Known rows, with every way that one mark hangs from another
[G [M E] [V [C S U]]]: [-1.51,0.07,-0.13,5.42,3.15,0.37,1.30,-0.65,1.45,-0.42,-1.79,0.65,1.22,-1.98,0.50,0.72,0.50,1.47,0.58,3.54,1.16,1.55,-2.12,-1.28]
[M [G V]]: [-1.00,0.37,-0.64,0.88,1.25,0.50,-1.15,0.07,-0.67,-2.02,1.35,-0.05,0.72,-0.84,1.53,-0.74,-1.38,1.24,0.87,-1.63,-0.04,1.32,-0.58,0.50]
[J E]: [-1.29,1.45,2.28,-0.77,-2.33,-1.08,-0.42,1.87,0.98,1.75,0.00,-1.00,-0.86,-1.46,-0.60,-0.37,-0.59,-1.07,-0.70,-3.95,1.86,-1.15,0.37,-0.36]
[G V]: [1.57,0.42,-1.92,2.44,-1.03,-0.18,0.11,0.41,0.49,-1.92,0.76,-0.91,1.55,0.03,0.84,-0.48,-1.38,1.10,-0.89,-0.57,1.30,1.85,-1.73,3.18]
[V [G [M E]]]: [-2.13,-0.02,-0.64,-2.88,1.84,0.89,0.85,-0.07,0.49,0.91,-2.94,0.55,2.18,1.65,1.50,0.68,-0.60,0.44,-1.23,-1.15,0.20,0.95,0.47,-1.67]
[C S [U N] [V G]]: [2.65,-0.57,-5.86,-0.58,0.27,-0.31,-0.05,3.27,-2.42,0.81,-2.18,1.82,3.53,-1.01,-0.14,-3.74,-2.49,3.91,-0.54,1.74,-0.08,-3.00,-2.05,-2.48]
[G M [V C]]: [0.10,0.25,0.77,3.71,1.20,-0.08,1.60,0.27,3.60,-1.84,0.35,-0.55,1.85,0.90,1.55,2.35,-0.12,0.62,-1.53,1.69,0.04,1.95,-2.23,2.15]
[N [U [C S V]]]: [0.64,-0.31,-3.66,1.01,-0.07,-0.73,0.85,-0.44,0.14,-1.27,0.34,-0.81,0.33,0.59,0.50,-2.98,0.75,-2.91,-0.58,2.23,0.86,0.46,-0.24,-1.72]
[G [M [E J]] V]: [-0.96,-0.94,0.10,4.92,1.02,0.71,0.80,-2.28,1.27,-0.49,1.17,-0.30,-0.33,0.34,2.97,2.10,0.01,0.13,-0.30,0.58,0.95,1.66,-1.60,-0.59]
[E J M Y]: [2.86,-1.87,3.38,-3.61,-3.20,-0.04,-0.14,-1.60,1.07,1.02,2.53,-1.93,-4.24,1.91,-3.11,1.37,1.52,-2.83,0.26,-1.90,-1.55,-0.94,2.64,3.33]
[C S U [V [G M]]]: [2.59,-0.95,-4.97,-0.22,2.93,-0.04,1.06,2.55,-1.78,0.58,-3.36,1.38,4.00,-0.93,0.30,-3.65,-1.96,3.32,0.01,2.54,0.34,-1.67,-1.82,-3.66]
[U N]: [-1.29,0.12,-0.81,-0.85,-2.76,-0.52,-0.83,1.30,1.33,0.22,2.48,-0.21,-0.48,0.90,0.34,-0.04,-0.45,-0.05,-2.87,-2.25,-0.13,-1.04,-0.82,2.93]
[E J [M [G V]] Y]: [2.46,-1.83,3.59,-1.93,-2.16,0.74,-0.92,-1.94,-0.06,-0.45,3.42,-1.63,-4.05,1.29,-1.84,1.68,0.53,-1.47,2.02,-1.53,-2.24,-0.66,2.40,1.78]
[Y [E J [M [G [V C]]]]]: [0.29,1.69,2.16,1.26,-1.24,0.32,0.11,-0.74,-0.15,-1.15,0.28,-0.72,-2.15,-0.10,0.14,3.52,-0.61,-0.90,1.33,-1.40,0.75,1.24,1.09,-3.86]
[C U V]: [2.43,-0.57,-3.13,-1.15,0.07,-0.37,0.48,1.30,-1.43,0.41,0.71,1.35,1.77,-1.51,2.94,-3.09,-0.90,2.12,-0.78,-0.70,1.63,-0.10,-1.21,4.44]
[M [E J Y] G]: [-3.30,-0.68,2.29,-1.06,0.88,0.04,-2.45,-3.64,-2.50,1.63,1.04,1.47,-3.05,-1.99,-0.10,-0.59,1.21,-0.62,2.73,-1.82,-0.55,-0.46,2.40,0.14]
[V [C S [U N]]]: [-0.17,1.36,-1.45,-0.67,0.40,-1.30,0.35,2.04,1.94,0.72,-3.02,1.27,1.70,-2.90,-3.55,-2.19,0.45,0.67,-0.59,1.17,-0.15,-0.87,-0.78,0.35]
[E J [M G] Y]: [1.52,-1.87,4.04,-3.89,-1.72,0.53,-1.01,-1.85,0.10,0.53,3.09,-1.42,-4.62,1.31,-2.27,1.28,1.22,-2.36,1.66,-2.37,-2.44,-1.12,3.16,1.55]
[C S [U N] V]: [2.06,-0.86,-5.02,1.63,0.15,-0.81,-0.32,2.79,-1.98,0.70,0.12,1.28,1.61,-1.88,-0.39,-4.02,-1.39,2.89,-0.67,1.90,0.57,-2.97,-2.65,-0.97]
[C S [V [G M]]]: [1.68,-0.59,-4.65,0.89,2.64,-0.84,0.52,2.44,-1.51,0.16,-2.80,0.53,3.64,1.98,-0.39,-1.61,-1.62,1.70,-1.22,1.75,-0.29,-2.28,-2.67,-4.30]
[E J [M [G [V C]]] Y]: [2.46,-1.37,3.93,-2.11,-1.91,0.45,-0.76,-1.85,0.61,-0.33,2.68,-1.20,-3.74,1.06,-2.34,2.04,0.92,-1.56,2.04,-1.13,-2.47,-0.67,2.38,2.12]
[Y [E [M [G [V [C S]]]]]]: [-1.08,1.94,1.81,2.33,0.50,0.37,0.01,0.79,-1.18,-1.62,-0.47,-1.10,-1.34,-0.38,-0.96,2.56,-0.70,0.12,1.34,0.41,1.58,1.34,0.26,-4.36]
[M [E J Y] [G [V C]]]: [-1.95,0.06,2.05,1.54,0.57,-0.08,-2.10,-3.61,-1.89,0.39,0.47,1.79,-1.82,-2.32,-0.11,0.51,0.82,0.49,3.29,-0.25,-0.62,0.22,1.33,1.05]
[V [C S U]]: [0.21,1.47,-1.52,-1.14,1.60,-1.36,0.71,1.70,1.72,0.59,-4.24,1.14,2.17,-3.36,-3.90,-2.82,0.69,0.31,0.04,1.18,0.35,0.05,-0.54,0.15]
[U [C S [V [G M]]] N]: [2.78,-0.22,-3.07,2.77,-2.72,0.19,0.37,1.68,-1.00,0.96,2.65,0.97,1.27,2.79,2.63,1.10,0.91,0.38,-3.40,2.95,-2.75,-2.96,-2.84,-2.37]

Rows
[-4.82,-0.38,2.56,-0.78,2.08,0.30,-2.54,-2.45,-3.18,1.15,1.08,1.19,-2.50,-1.97,0.09,-0.92,1.28,0.26,2.39,-0.90,0.42,0.13,1.90,1.58] => [M [E Y] G]
[0.41,-0.57,-3.39,0.47,0.63,-0.21,1.36,-0.36,0.60,-1.28,-0.44,-0.73,1.06,1.56,1.25,-2.21,0.37,-2.51,-0.81,2.71,0.31,0.50,-0.11,-3.02] => [N [U [C S [V [G M]]]]]
[-0.74,1.46,0.19,-3.94,1.69,-0.26,1.65,1.30,3.34,0.28,-4.65,1.11,3.91,1.61,-0.38,1.51,-0.08,0.23,-1.85,-0.27,-1.25,0.77,0.19,0.14] => [V C [G M]]
[0.28,-0.48,-2.55,-1.02,1.43,-0.11,0.55,0.72,-1.37,0.57,-0.76,1.19,2.60,2.47,3.45,0.32,-0.88,1.34,-1.68,-0.85,0.56,-0.62,-1.57,0.77] => [C [V [G [M E]]]]
[2.87,-0.03,-3.15,3.73,-3.47,-0.42,-0.21,1.48,-1.41,0.92,3.85,0.74,0.12,1.63,1.95,0.28,1.49,-0.26,-3.21,2.52,-2.06,-3.00,-3.15,-0.64] => [U [C S V] N]
[-3.36,-0.33,1.88,1.98,1.49,0.63,-2.41,-2.57,-3.44,-0.18,1.55,0.92,-1.74,-2.02,0.82,-0.36,0.32,1.52,2.92,0.22,0.67,0.88,0.88,1.97] => [M [E Y] [G V]]
[-0.52,-1.44,1.61,4.58,0.21,0.42,0.36,-2.66,0.93,-0.39,2.02,-0.53,-0.99,0.58,1.98,2.06,0.27,0.42,0.04,1.69,0.49,1.23,-0.79,1.48] => [G [M [E J Y]] V]
[1.41,-0.94,-1.63,-1.36,0.24,-0.47,0.25,-0.17,-1.25,0.92,-0.21,1.20,1.83,2.60,2.77,0.51,-0.72,1.14,-1.25,-0.54,-0.23,-1.25,-0.75,1.51] => [C [V [G [M [E J Y]]]]]
[1.79,1.10,-2.30,3.00,-0.51,-0.67,0.35,1.49,1.23,-1.42,-1.36,0.33,2.35,-2.06,-1.57,-1.15,-1.01,2.03,-0.17,1.96,0.52,0.67,-2.10,1.59] => [G [V [C S [U N]]]]
[0.36,-1.39,3.99,-1.60,-0.39,1.13,-0.94,-0.19,-1.04,-1.14,3.48,-2.03,-3.25,1.30,-1.55,1.19,0.57,-0.24,1.52,-0.21,-0.94,0.29,1.75,3.81] => [E [M [G V]] Y]
[1.05,1.93,-2.77,-4.16,1.76,-0.55,1.10,2.35,1.15,0.76,-7.50,1.88,4.85,-2.03,-3.72,-2.54,-0.84,1.77,0.19,1.07,-0.64,-0.04,0.36,-2.19] => [V [C S U] G]
[-1.79,1.50,2.43,0.28,0.00,0.73,-0.16,0.38,-1.31,-1.05,0.79,-1.26,-2.21,0.23,0.48,2.53,-0.50,-0.54,0.68,-1.35,1.85,1.59,1.18,-2.83] => [Y [E [M G]]]
[-1.47,-0.17,-0.81,-2.91,1.29,0.74,0.79,-0.70,0.82,1.14,-2.96,0.68,1.91,1.58,1.43,0.81,-0.62,0.03,-1.03,-1.65,-0.27,0.63,0.71,-2.39] => [V [G [M [E J]]]]
[-1.24,0.91,1.33,-3.59,1.22,-0.35,1.05,-0.63,2.33,1.43,-4.56,1.76,2.48,1.01,-0.75,1.94,0.72,-0.04,-0.68,0.13,-1.34,0.24,1.14,0.05] => [V C [G [M [E J Y]]]]
[-1.13,-0.52,0.34,-3.15,0.76,0.53,0.49,-0.95,0.58,1.25,-2.43,0.57,1.50,1.71,0.79,0.83,-0.41,0.28,-0.77,-0.83,-0.60,0.33,1.31,-0.98] => [V [G [M [E J Y]]]]
[0.87,1.99,-1.44,-5.83,0.59,-0.19,1.27,1.68,1.78,0.67,-5.87,2.07,4.49,-1.42,-1.10,-1.28,-0.68,1.55,-0.47,-0.83,-0.39,1.14,1.06,1.75] => [V [C U] G]
[0.52,1.19,1.63,0.15,-2.21,0.07,0.50,-0.64,-0.01,-0.23,0.41,-1.35,-2.55,0.67,-0.14,2.93,-0.32,-1.71,0.09,-1.97,1.47,1.05,1.29,-3.01] => [Y [E J M]]
[-2.10,0.90,3.90,-1.70,-1.02,0.37,-0.43,1.96,0.23,1.41,1.01,-1.62,-2.87,-0.83,-0.56,1.06,-0.16,-1.78,0.69,-4.93,1.18,-1.30,1.09,-2.67] => [J [E [M G]]]
[2.07,1.23,-2.34,2.71,0.31,-0.71,0.62,1.23,1.11,-1.49,-2.21,0.25,2.68,-2.38,-1.74,-1.53,-0.90,1.82,0.25,1.94,0.88,1.35,-1.95,1.43] => [G [V [C S U]]]
[-0.39,0.01,-2.71,0.34,-0.13,-0.49,0.84,-0.72,1.05,-1.28,-0.28,-1.28,-0.14,-0.04,-0.69,-3.09,1.03,-3.52,-0.41,1.88,0.80,1.26,0.63,-2.19] => [N [U [C S]]]
[0.90,-0.15,-4.10,-0.08,-0.04,-0.46,0.97,-0.23,-0.11,-1.24,-0.81,-0.53,1.25,1.03,0.61,-2.90,0.21,-2.45,-0.52,2.20,0.58,0.53,0.05,-2.55] => [N [U [C S [V G]]]]
[-0.52,0.25,5.58,-1.90,-3.18,-0.46,-0.53,1.60,0.41,1.90,1.77,-2.29,-3.63,-0.16,-2.53,1.16,0.44,-1.63,0.23,-2.90,1.10,-1.79,1.94,1.54] => [J [E M Y]]
[-2.49,-1.50,2.61,0.63,0.92,-0.01,0.19,-2.54,1.34,1.50,1.29,-0.11,-2.00,0.66,1.06,1.28,1.62,-1.41,-0.71,0.09,0.10,0.19,0.72,0.96] => [G [M [E J Y]]]
[-1.01,1.08,-0.15,0.64,1.51,0.08,-0.87,0.24,0.10,-1.92,0.30,0.52,1.17,-1.22,0.74,-0.28,-0.83,1.05,0.95,-1.16,-0.47,1.27,-0.66,1.12] => [M [G [V C]]]
[0.29,-0.90,4.37,-1.74,-0.21,0.80,-0.79,-0.07,-0.43,-1.03,2.73,-1.64,-2.90,1.07,-2.12,1.58,0.96,-0.29,1.54,0.15,-1.15,0.26,1.70,4.13] => [E [M [G [V C]]] Y]
[-1.92,-0.64,1.58,1.70,0.39,0.34,-2.37,-3.75,-2.77,0.32,1.54,1.20,-2.27,-1.98,0.63,-0.01,0.27,0.66,3.25,-0.71,-0.26,0.25,1.36,0.57] => [M [E J Y] [G V]]
[1.48,0.35,-1.82,2.80,-3.58,-0.05,-0.20,1.05,0.01,0.92,2.96,0.06,-0.52,0.72,0.26,0.15,1.83,-1.06,-2.98,2.08,-2.20,-1.93,-1.85,-1.39] => [U [C S] N]
[-0.61,-0.39,0.89,-0.92,1.18,1.73,0.00,0.61,-0.37,-1.36,1.79,-1.59,-1.91,0.89,0.26,1.18,0.04,-0.87,0.76,-2.67,0.05,1.21,0.06,-0.47] => [E [M [G V]]]
[-0.76,0.74,6.09,-0.94,-2.18,-0.17,-0.85,1.49,0.23,0.99,1.65,-1.66,-3.19,-0.83,-2.11,1.69,0.19,-0.83,1.49,-2.28,0.33,-1.57,1.73,0.80] => [J [E [M [G [V C]]] Y]]
[0.52,-0.23,-2.75,-0.09,-0.97,-0.44,0.93,-0.92,0.54,-1.35,1.46,-0.65,0.04,1.07,2.28,-2.14,0.88,-3.09,-1.07,0.91,1.05,1.27,0.24,1.10] => [N [U [C V]]]
[-1.56,-1.19,1.79,4.86,1.07,0.59,0.29,-1.85,0.43,-0.68,2.01,-0.75,-0.57,0.57,2.14,1.78,0.29,1.07,-0.22,2.39,1.10,1.71,-1.09,2.41] => [G [M [E Y]] V]
